Each row comes from the steps of one walk. Every step used is in the known rows, and no mark comes twice. Write the walk behind each row, first mark first.
In the rows, zero is written as 128.
Known rows:
peda mefo gusul papo: [154 141  59 104 101 148 170 127 132 127 159 128  99 139  99 153 104 134
 128 136 125 103 106 100 156 132 136 155  87 121 160 160 134 115 100 146
 125  78  89  83 122  93 109 141 168 114 109 145 127  89 107 156 110  87
  94  97 152 120  83 134 178  72 158 126 127 131 104 126 173 129 173  81
 123 140 179 189 141 139]
papo gusul mefo peda tupof: [122 147 162  95 154 158 117 152 151 139 144 148 129 136 115 170 126 127
 136 135 154  92 126  75 126 113 157 135 122  93 158 130 114 105 118 115
 133 138  47 123  77 158 121 127 161  82 101 152  97 130 120  74 180 136
 129  66 154 147 116 166 174 151 110  99 135 127 113 166 174 111 193  94
 135 139 156 146 128 128]
tosube papo: [113 150  93  85 132 102 178  91 132 119 131 144 139 131  97  85 129 107
 131 150 117  82 157 142 188 102 107 132 142 119 157 105 122  89 152  93
  96  99 101 100 114  52 108 112 130 155 128 135 124 105 148 144 108  82
 120  80 122 156 121 140 142 101 145 139 128 190 106 132 173  82 161  58
 120  80 141 168 122 125]
gusul mefo peda papo: [153 127 136 148 160 104 155 164 107 101 135 130 156 104  96 138 106 126
  95 131 106  80 141 109 156  76 128 121 142 122 174 128  90 113 107 125
 127 127 108 106 125 125 132 133 146 106  92 163 112 117 157  90 164 139
  88  99 163 180 109 132 165 125 133  95 144 119 131 123 156 157 197  94
 153 120 158 175 116 134]
papo peda: [123 168 118  76 160 111 155 129 116  91  81 113 105 142 159 109 128  97
 169 139 140  96 130 127 190  92 111 135 156 119 140 126 139  78 151 120
 107  93  81 131 108  75 112 148 143 149 120 137 133  95 127 189 146  94
 149  63 140 164 112 125 154 120 120 133 157 160  97 125 162 103 156  90
 134  93 127 196 117 141]
tupof tosube mefo peda papo gusul: [130 149 104 128 145 156 106 129 111 171 166 128 131 106  89 113 140  91
 125 143 123  93 146  73 165 136 161 132  87 109 161 145  63 149  98  92
 102 125 125  43  93 115 149 122 174 156  81 172 123 151 158  94 130 164
  90  72 167 193 119 114 110 168 124 126  93 108 162 131 151 140 154 118
 161 142 140 211  85  85]
tupof tosube mefo gusul papo peda: [ 89 154  93  85 105 173 161 108 135 154 146 136  97 158  73 129 124 151
 158 110 114  98 119 113 177 142 133 172  59 116 153 192  93 164  83  95
 124  74 120  71  89 147 176 141 169 160  82 115 130 112 120 160 111 118
  90  61 158 137 117  81  98 100 120 177 139 106 153 117 152 137 134 107
 138 106 155 222  72 104]
gusul papo tosube mefo peda: [ 40 158 136  91 138 145 158  91 123 133 140 146 138 144  94 155 158 133
 169 119  83  67 121 103 135 132 160 137  70  94 176 172  92 114 123 108
 129  91 109  51  99 134 161 132 184 132 129 146 105 144 113 117 160 162
 114  67 168 154 134 133  99 123 150 163 104 143 129 135 155 115 167  90
 131 148 176 179  61 118]
papo peda mefo: [147 154 116 106 144 103 158 115 120  97 100  76 122 158 153 121 132 114
 151 122 122 108 110 107 178  95 140 122 135 149 149 143 142  73 141 129
 127  73  87  91 132  64 114 137 151 126 107 149 145 101 111 204 140 114
 132  90 179 175 109 155 144 117 150 124 157 124  61 128 176 117 165 106
 170 118 124 215 173 120]
gusul mefo peda: [105 158 135 111 184  82 137 147 109  98 128 147 137 144 124 143 101 119
 117 162  89  65 149 134 155  51 148 130 147 108 167 140 115 118 120 120
 131 113  79 144 126 137 133 154 133  90 132 156 105 114 133 114 136 119
 122  62 170 160 116 138 139 130 116  97 141 139 105 116 167 141 193  70
 152 126 179 174 113 125]
peda tupof tosube: [118 143 118  90 138 139 109 124 160 107 137 127 106 149 189  95 138  62
 139 134 132 128 167  87 176  80 102 101 139 116 153 126 150  95 181 117
  95  89  78 101  77  91  99 139 137  98 136 158 161 122 154 120 140 103
 128  94 144 156 122 144 162 166 106 191 108 135 167 129 160  84 150  92
 115 110  95 104 147 125]
tosube tupof peda mefo gusul: [163 126 102 129 129 131 108 153 167 134 130 151 127 149 159 163 107  89
 149 106 154 126 117 112 114  83 114 103  91  88 190 114 148 120  55  89
 129  93  79 101 148 132 111 110 110  96 107 181 118 142 102 135  84 111
 118  68 166 134 126 171 174 140 120 110  64 152  83 123 160 144 161 134
 133 118 142 213 184 107]
tosube tupof peda: [131 138 143 108 150 116 120 135 163  99 100 159 117 147 184 104 125  60
 148 134 149 112 166 148 139  54  82  75 144  77 197  94 139 114 112 101
  95 102  60 112 131  96  97 112  90 129 144 179 120 140 126 146 106 104
 143  84 155 162 155 138 153 148  88 144  94 199 118 122 136 117 156 100
 102  83  93 176 144 125]
tupof tosube papo gusul mefo: [ 92 172  97  78 139 136 123 114 135 144 137 170 129 178  42 132 151 125
 113 149 132  74 136 108 188 113 156 165  82 106 124 152  71 147 147  79
 128 130 129  59  45 126 166 131 139 122 103 154 117  85 140 116 134 144
 100  28 149 158 151  98 129  85 126 145 138 113 162 153 162 114 175  68
 145 100 151 164  89 105]
tupof peda mefo gusul: [164 130  97 116 138 122  95 162 138 137 148 130 116 132 122 162  86 101
 108 146 132 121 138 131 149  91 144 102 108 116 185 138 137 112  93 137
 120 103  91  61 130 103 109 135 149 113 105 182 117 121 124 134  77  98
 110  67 188 126  96 161 171 144 136 131  99 145  95 113 164 117 154 119
 143 120 155 211 176 118]
papo gusul mefo peda tupof tosube: [107 154 150  90 149 156  96 152 136 158 157 146 115 157 114 173 144 111
 134 119 153 110 135  71 139 107 161 140 102  89 139 134  99 120 136 112
 141 128  71  85  61 183 126 148 156  75  83 172 123 130 120  94 165 138
 122  58 168 161 131 120 152 148  90 139 126  95 160 141 147 118 197 117
 145 138 126 130 106 112]
tosube tupof peda mefo: [160 155 111 129 146 114 126 118 159 103 110 128 143 167 191 122 142  63
 154 116 132 126 128 126 126  60 109  66 122  82 194 116 149  91 100 103
 131 109  77  84 137  87 126 103  93  87 116 196 135 134 120 138 121 127
 132  79 190 170 154 163 146 147 112 108  78 171  83 124 166 142 178 131
 140 117 118 214 187 117]
tupof tosube: [102 168  88  74 148  91 105 137 136  85 123 128 109 133 164  90 101  59
 131 159 110 103 161 114 193  75 119 115 135 131 137 133 133 110 198 103
  79  93 105  95  88  91 108 150 146 111 131 153 145 105 158 154 109  96
 115  60 149 159 111 128 126 131 119 179  94 140 163 114 155  97 148  76
 129  93 120 136 102 114]
mefo gusul papo: [140 138  66  86 107 144 178 135 149 131 147 157  80 126 105 149 116 125
 135 144 133  94 142 134 171 132 103 161  97 111 152 132 123 124 116 134
  99 102  91 132 120 106  99 146 153 140 130 118 107 110 121 143  93  51
 105  76 102 105  97 121 186  78 153 146 131 159 132 131 168 105 166  61
  97 102 174 166 103 151]
papo gusul: [136 154  97  65 144 122 108 140 152 106 127 148 109 120 139 115 127  80
 150 187 141  86 135  88 183 145 149 145 140 115 152 122 114  95 166 114
  83 130  86 124  83  72  99 141 161 123 132 144 106  96 119 145 119  79
 146  56 123 132 104 150 163 124 141 126 141 160  96 167 179  62 158  63
 111 104 144 149 111 128]
peda tupof: [143 146 116 104 139 121 140 133 160 102 140 116 134 130 192 101 124  87
 155 145 131 103 168  94 164  93 116 108 157 129 156 106 170  57 162 129
  80  89  61 144  96  67  84 100 150  95 142 143 135 113 140 118 159  66
 137 104 122 131 128 161 184 151 124 153 137 162 106 154 166  81 172  72
 110 107 118 130 169 122]
peda tupof tosube papo: [102 164 104  75  99 142 142 100 154 137 160 126 119 144 123  93 147  75
 146  95 144 134 142 108 189 109 111 110 125 121 142 118 149  91 177  80
 120 107 109  73  78  88 117 113 147 146 107 166 150 114 142 105 138 108
 129  97 125 170 150 123 149 137 122 188 131 169 158 129 147  82 151  90
 111  97  83 134 147 118]
papo peda tupof tosube mefo gusul: [ 85 158 112  86 123 182 134 130 152 177 150 116 135 138 133 100 115 135
 156  89 148 109 125  63 155 113 156 172  77 126 164 162 133 130  87  92
 125  63 100 101  90 145 160 109 183 136  75 148 140 138 132 113 134 111
 114  86 156 128 128 136 131 165  99 177 108  99 118 144 147 133 125 117
 146  97 109 188 139  77]
tupof peda papo tosube mefo: [116 143 143 153 143 141  90 108 125 151 139 121 181 112 115  92 130  99
 132 122 103  99 144 107 154 112 134  85  91 113 185 148  99 109 133 115
 114 104 147  26  82 115 179  87 164 151 102 172 100 171 173  99 142 159
 109  83 159 159 164 160  94 162 139 160 108 116 138 134 139 138 131 112
 138 137 145 208 114  89]

Write each row's walk:
[109 136 101 140 142 119 131 127  99 145 179 116 151 123 106  79 122  88
 122 121  90  97 155  95 154  92 143  94 103 119 170 149 100 128 105  97
 114 107 132  43 119 110 152 122 161 154  86 168 138 137 184  94 130 156
  90  86 174 206 119 131  99 165 128 138  77 116 162 103 149 158 145 103
 173 142 140 198 107  98] -> tupof tosube mefo peda papo
[150 144  60  97 135 113 121 162 142 116 138 122 122 138 129 144  69 102
 123 163 125  86 118  87 160  93 154 147 120 154 171 138 146  96 115 148
 125  88  79 122 116  81  94 115 174  97 127 136 135 103 112 154 109  71
 101  80 145  97  75 176 183 121 176 122 105 114  79 134 173 125 157  81
 140 115 164 182 155 109] -> peda mefo gusul
[104 146 132  86 110 185 113 110 194 162 102 191  82 164 126 190 156  94
 179  86 170 120 116 118 122 154  77 142  50  46 179 152 132 145  80  81
 127 100  94  65 101 158 132 139 128 158 130 164  93 165  88 112 104 111
 125  58 132 117 172 115 142 111 130 182  96 167 155 144 123 113 155 119
  70  96 121 179  85 130] -> mefo gusul papo tosube tupof peda
[171 130 100 125 151 138 118 143 125 114 110 143 158 109  79 137 131 134
 102 175 140  91 111  72 185 131 137 162 126 124 131 141  86 124 115 138
 131 153 108  97  76 103 144 105 142  92  83 135  90  72 150 115 175 124
 113  60 130 138 135 131 175 105 136 108 183  90 117 159 151 129 178  70
 139 122 165 163  97 106] -> peda papo gusul mefo
[188 150  95 107 138 145 114 152 138 119 122 134 121  91 116 108 131  87
 112 160 156 101 131  78 185 155 125 150 134 112 131 115  94  99 149 127
  96 140 106  75  75  71  86 121 157 142 105 139 115  92 152 128 152  90
 132  77 108 161 109 147 180 116 155 125 145 125 125 160 158  87 147  84
 126 113 136 173 117 121] -> peda papo gusul
[ 84 152 150  97 159 119 110 150 126 124 156 125 130 158 136 147 146  99
 127 111 105  92 156  93 141  47 148 110 124 107 158 142 125 113 143 105
 141 105  83 103  90 165 123 141 149  71 101 187 117 147 146  75 153 143
 105  86 171 178 125 138 139 143  94 137 109 106 162 111 132 138 186 111
 149 141 116 124 118 116] -> gusul mefo peda tupof tosube
[185 132 142 160 143 167 106 124 153 138 104 171 141 136 121 154 170 105
 113 141 165 103 120 105 134 108  98 115  95  77 170 114  97 147  82 104
 135 147  89  70  87 151 159 101  94 127  77 171 104 134 128  85 152 153
 119  57 155 154 171 129 159 121  98  88 141 124 134 161 143 158 184 116
 112 115 127 199 126 130] -> tosube tupof peda papo gusul mefo
[114 162 150  67 115 163 193  95 146 127 117 116 122 144 116  91 181 117
 168  81 161 108 122 123 161 120 110 134 132 115 143 107 140  53 138  91
 134  84  85 117 103  72 108 113 144 178  86 149 134 110 103 143 164  99
 141 106 118 168 148 125 152 126 135 159 187 171  95 169 164  93 152  86
 119  94  73 196 171 133] -> tosube papo peda tupof
[ 92 175 109  59 130 132 176 117 114 115 106 128 118 159  94  94 146 107
 159  97 146 109 136 135 202 110 112 138 111 114 126 146 106 100 158  84
 117  95 121  60 100  79 127 153 139 196  85 151 144 105 124 193 114 129
 114  60 140 195 139  91 113 106 122 190 160 147 151 120 169 122 137  85
 139  68  92 186 110 116] -> tupof tosube papo peda
[139 150 113 139 167 152 135 124 105 152 166 129 141 104  94 119 130 109
 120 146 125  80 141  81 147 147 155 145 122 117 186 133  82 129  84 102
 104 140 103  61 123 115 127 105 173 162  87 158  97 120 144  88 140 146
 105  76 145 175 111 154 114 151 145  91 112 138 116 154 154 128 141  87
 155 135 167 216 106 113] -> tosube mefo peda papo gusul
[109 141 164 115 165 107 141 159 137 118 154 135 148 148 135 143 131 121
 127 128 115  90 143 102 123  63 146 134 154 103 174 119 147  96 130 126
 143  98  58 148 111 148 123 114 136  61 116 161 103 125 130  92 167 118
 130  88 164 147 120 176 169 143 114  97 131 141  94 136 155 148 198  95
 135 135 134 135 145 133] -> gusul mefo peda tupof
[ 96 165 104  62  96 167 152 134 178 129  99 184  92 149 119 177 142 114
 199  87 164  90 108  76 130 157 101 192  63  77 160 137 132 131 101  90
 117 104  89 119  74 140 112 124 143 142 164 128 118 140  86 143 126  83
 116  74 103 108 152 119 180  92 155 173 104 141 133 153 156 108 159  86
  61 103 148 146  89 123] -> mefo gusul papo tosube tupof
[183 142  86 145  99 165 166 111 171 138 134 148 100 156 130 184 155 120
 155  99 154 137 113 124 115 108 101 125  66  83 194 143 154 142  59 100
 156  91  77  59 137 135 120 130 108 116  85 176 110 134  76 145  95 120
 106  83 180 136 129 136 162 117 124 128  86 165 109 122 145 153 177 124
 123 129 142 222 163 135] -> tosube tupof peda mefo gusul papo
[ 92 149 114  99 139 140 130 100 160 136 170 115 149 151 172  67 135  97
 137 139 108 119 153  79 172  79 148  98 112 115 176 144 144 117 142 103
 110  88  80 100  82 109 148  83 163  82 125 150 147 133 162 101 136 118
 117  85 151 160 126 174 118 161  94 170  83 123 131 138 149 109 155  88
 132 127 129 136 139  75] -> peda tupof tosube mefo
[123 156 136  94 119 160  77 145 183 158 128 144 133 153 156 182 109  85
 166  80 153 113 100  69  95 119 134 134  57  93 195 152 148 106  98  87
 140  97 101  59 102 131 130 114 146 115 136 192 126 167 101 120 103 131
 141  64 157 117 146 168 155 140 146 155  59 147 106 129 156 142 158 139
 119 105 118 186 154  84] -> papo tosube tupof peda mefo gusul
[135 140  88  87  78 183 150 118 182 132 120 156  87 155 132 192 142 123
 191  80 148 100  74  55 117 165 136 175  50 105 169 156 140 136  91 105
 149  87  97  71  92 128 128 111 161 114 147 152 128 125  75 157 132 122
 109  74 140 110 131 146 175  74 166 166  88 117 109 154 170 146 184 105
 112 136 134 177 130 108] -> peda mefo gusul papo tosube tupof
[117 148 120  75  96 194 167 105 142 142 108 104  80 166 144 118 195 100
 170  77 151 147 137 115 185 126  92 125 111 106 118 138 151 100 156 112
 140  79  94  70  93 123 117 156 145 153  65 154 146 113  96 157 158 125
 124  94 137 187 142  84 136 121 104 198 166 118 177 132 140 118 168 120
 101 116  89 168 135 143] -> gusul papo peda tupof tosube
[129 128 107 100 124 137 110 145 128 111 113 124 148 112 138  99 123  71
 145 126 135  95 129  64 171 143 132 141 118 126 142 127 115  78 167 137
  96 121 142  74  68  67 105 102 173 134 136 140 133 121 148 121 175 115
 139  97 118 152 141 151 152 131 180 174 120 121 145 147 147 104 158  94
 104 118 125 144 113 110] -> peda papo tosube
[ 88 157 147  95 144 135 105 128 173  96  84 161 127 158 179 150 148  53
 180 101 144 114 144 112 130  97  92 101  92  76 174 133 138  94 147  86
 103 110  88  83  85 128 117 131 109 136 163 186 118 177 121 132 131 135
 160  62 153 150 194 149 136 138 109 177  74 168 131 141 136 105 154 114
  84  87 100 173 121  99] -> papo tosube tupof peda
[118 159 116  93 162 111 114 154 136 108 115 158 132 141  97 144 123 114
 108 190 116  71 129 100 172 110 149 162 122 110 128 136  94 123 137 126
 112 135  74 122  72 120 147 117 138  79 125 131  95  85 132 130 161 105
 114  31 133 123 127 150 182  94 118 111 151 121 109 163 186  99 188  59
 141 107 177 154  85 116] -> papo gusul mefo
[107 142  85 104  84 189 152 115 167 175 193 151 108 143 102 111 131 139
 149 116 125 107 130  90 154 143 143 153  61 113 167 167 140 154  98 115
 139  69  92  68  87 149 161 105 171 104  88 141 146 125 142  78 121  90
  83  82 133 120 112 124 139 129 118 177  95 124 149 138 144 112 144  84
 108 126 152 153 117  93] -> peda tupof tosube mefo gusul papo
[146 141  98  83 113 154 204  88 112 108 112  98 113 156 132 134 164 138
 160  97 108 104 116 119 171 130 135 133 103 130 141 157 136  85 128 128
 148  71  93  73 115  76 124 154 150 131  71 142 131  78  76 210 154 127
 119  85 173 176 109 118 140  67 139 130 181 128  91 129 174 130 174 104
 151 134 144 226 144 143] -> gusul papo peda mefo
[ 90 151 138  95 117 188 185  72 141 164 135 109 122 166 134  91 199 144
 170  85 114 130 113 103 181 120 126 110  68 117 143 153 147 113 108  90
 143  66 100  69  84 135 177 125 144 138  64 141 137 128 111 140 153 147
 117  90 157 183 151 104 101 120 110 185 146 121 144 128 150 122 162 112
 126 122 107 186 134 114] -> gusul papo peda tupof tosube mefo
[105 133 132 109  94 194 210 107 151 180 145 133 128 126 104 129 158 182
 166  90 146 103 103 100 147 155 130 160  72 132 171 144 141 119  67 108
 122  72  74 120 102 150 145 108 172 125  67 115 112 116  90 142 156  94
 107  90 119 121 117 132 148 114 124 147 171 123  94 166 162 125 156  98
 121 110 160 216 146 119] -> tosube mefo gusul papo peda tupof
[ 53 154 170  87 157 139 121 116 165 145 158 126 151 146 146 138 140 105
 181  79 106  76 142  48 114 118 180 115 105 111 196 148 124  84 119 107
 112  93  84  93  82 128 142 107 188 121 130 169 109 184 125  82 174 141
 143  96 154 150 135 176 107 176 137 168  91 146  98 162 161 114 152  98
 129 141 134 154 129  80] -> papo tosube mefo peda tupof
[107 159  82 108 110 135 179 120 144 140 168 151 122 128  79 126 114 160
 138 169  97  74 131 123 168 134 142 155  83 113 193 166 120 151  71 120
 105  93  88 126 114 124 137 111 161 127 108 107 109 103 116 135  90  74
  81  80 122 102  91 139 143  98 142 121 124 143 114 142 172 123 152  32
 135 117 213 185 104 116] -> tosube mefo gusul papo
[172 150 110  99 151 154 121 150 122 141 141 131 118  98 110 141 130  74
 127 142 160  92 138  89 153 154 133 147 139 100 148 106  80  97 112 116
 101 141 101  68 117  80  96 129 164 161  96 174 107 117 131 108 138 124
 135  90 142 169 104 134 174 135 161 106 145 157 138 150 147 104 168  97
 113 117 132 185 107 155] -> mefo peda papo gusul
[187 128 135 162 127 133 128 122 149 121 102 145 129 117 165 106 142  69
 129 123 158 135 154 135 144  83  70  80 134  85 185 100 146 112  99 115
 107 113 101  80 126  89 112  91  81 134 106 189 129 149 149 111 125 121
 137  98 158 181 155 127 158 150 100 130  89 168 137 123 127 136 158 118
 107 101  96 183 177 131] -> tosube tupof peda papo
[117 150 132 103 135 139  84 118 155 116  95 128 125 175 191 157 160  66
 172  88 133 117 122  86 117  97 125  83  84  94 179 138 141  95 129  87
 137  98  89  53 106 117 132 109 125  98 146 196 122 158  92 142 121 165
 136  69 188 157 175 171 132 146 127 171  64 142 106 135 143 127 158 152
 123 129  98 180 168  97] -> papo tosube tupof peda mefo
[163 127 116 169 146 143  91 130 117 148 139 141 167 108  80 148 150 112
  83 172 138  98 137 118 160 113 120 125 107 102 153 129  77 140 114 131
 127 139 115  54  86 123 157 125 121 118  59 164  77 102 150  94 162 140
 109  55 165 150 151 124 165 126 112 115 161 100 149 146 145 139 174 116
 141 141 154 189 122 132] -> tupof peda papo gusul mefo
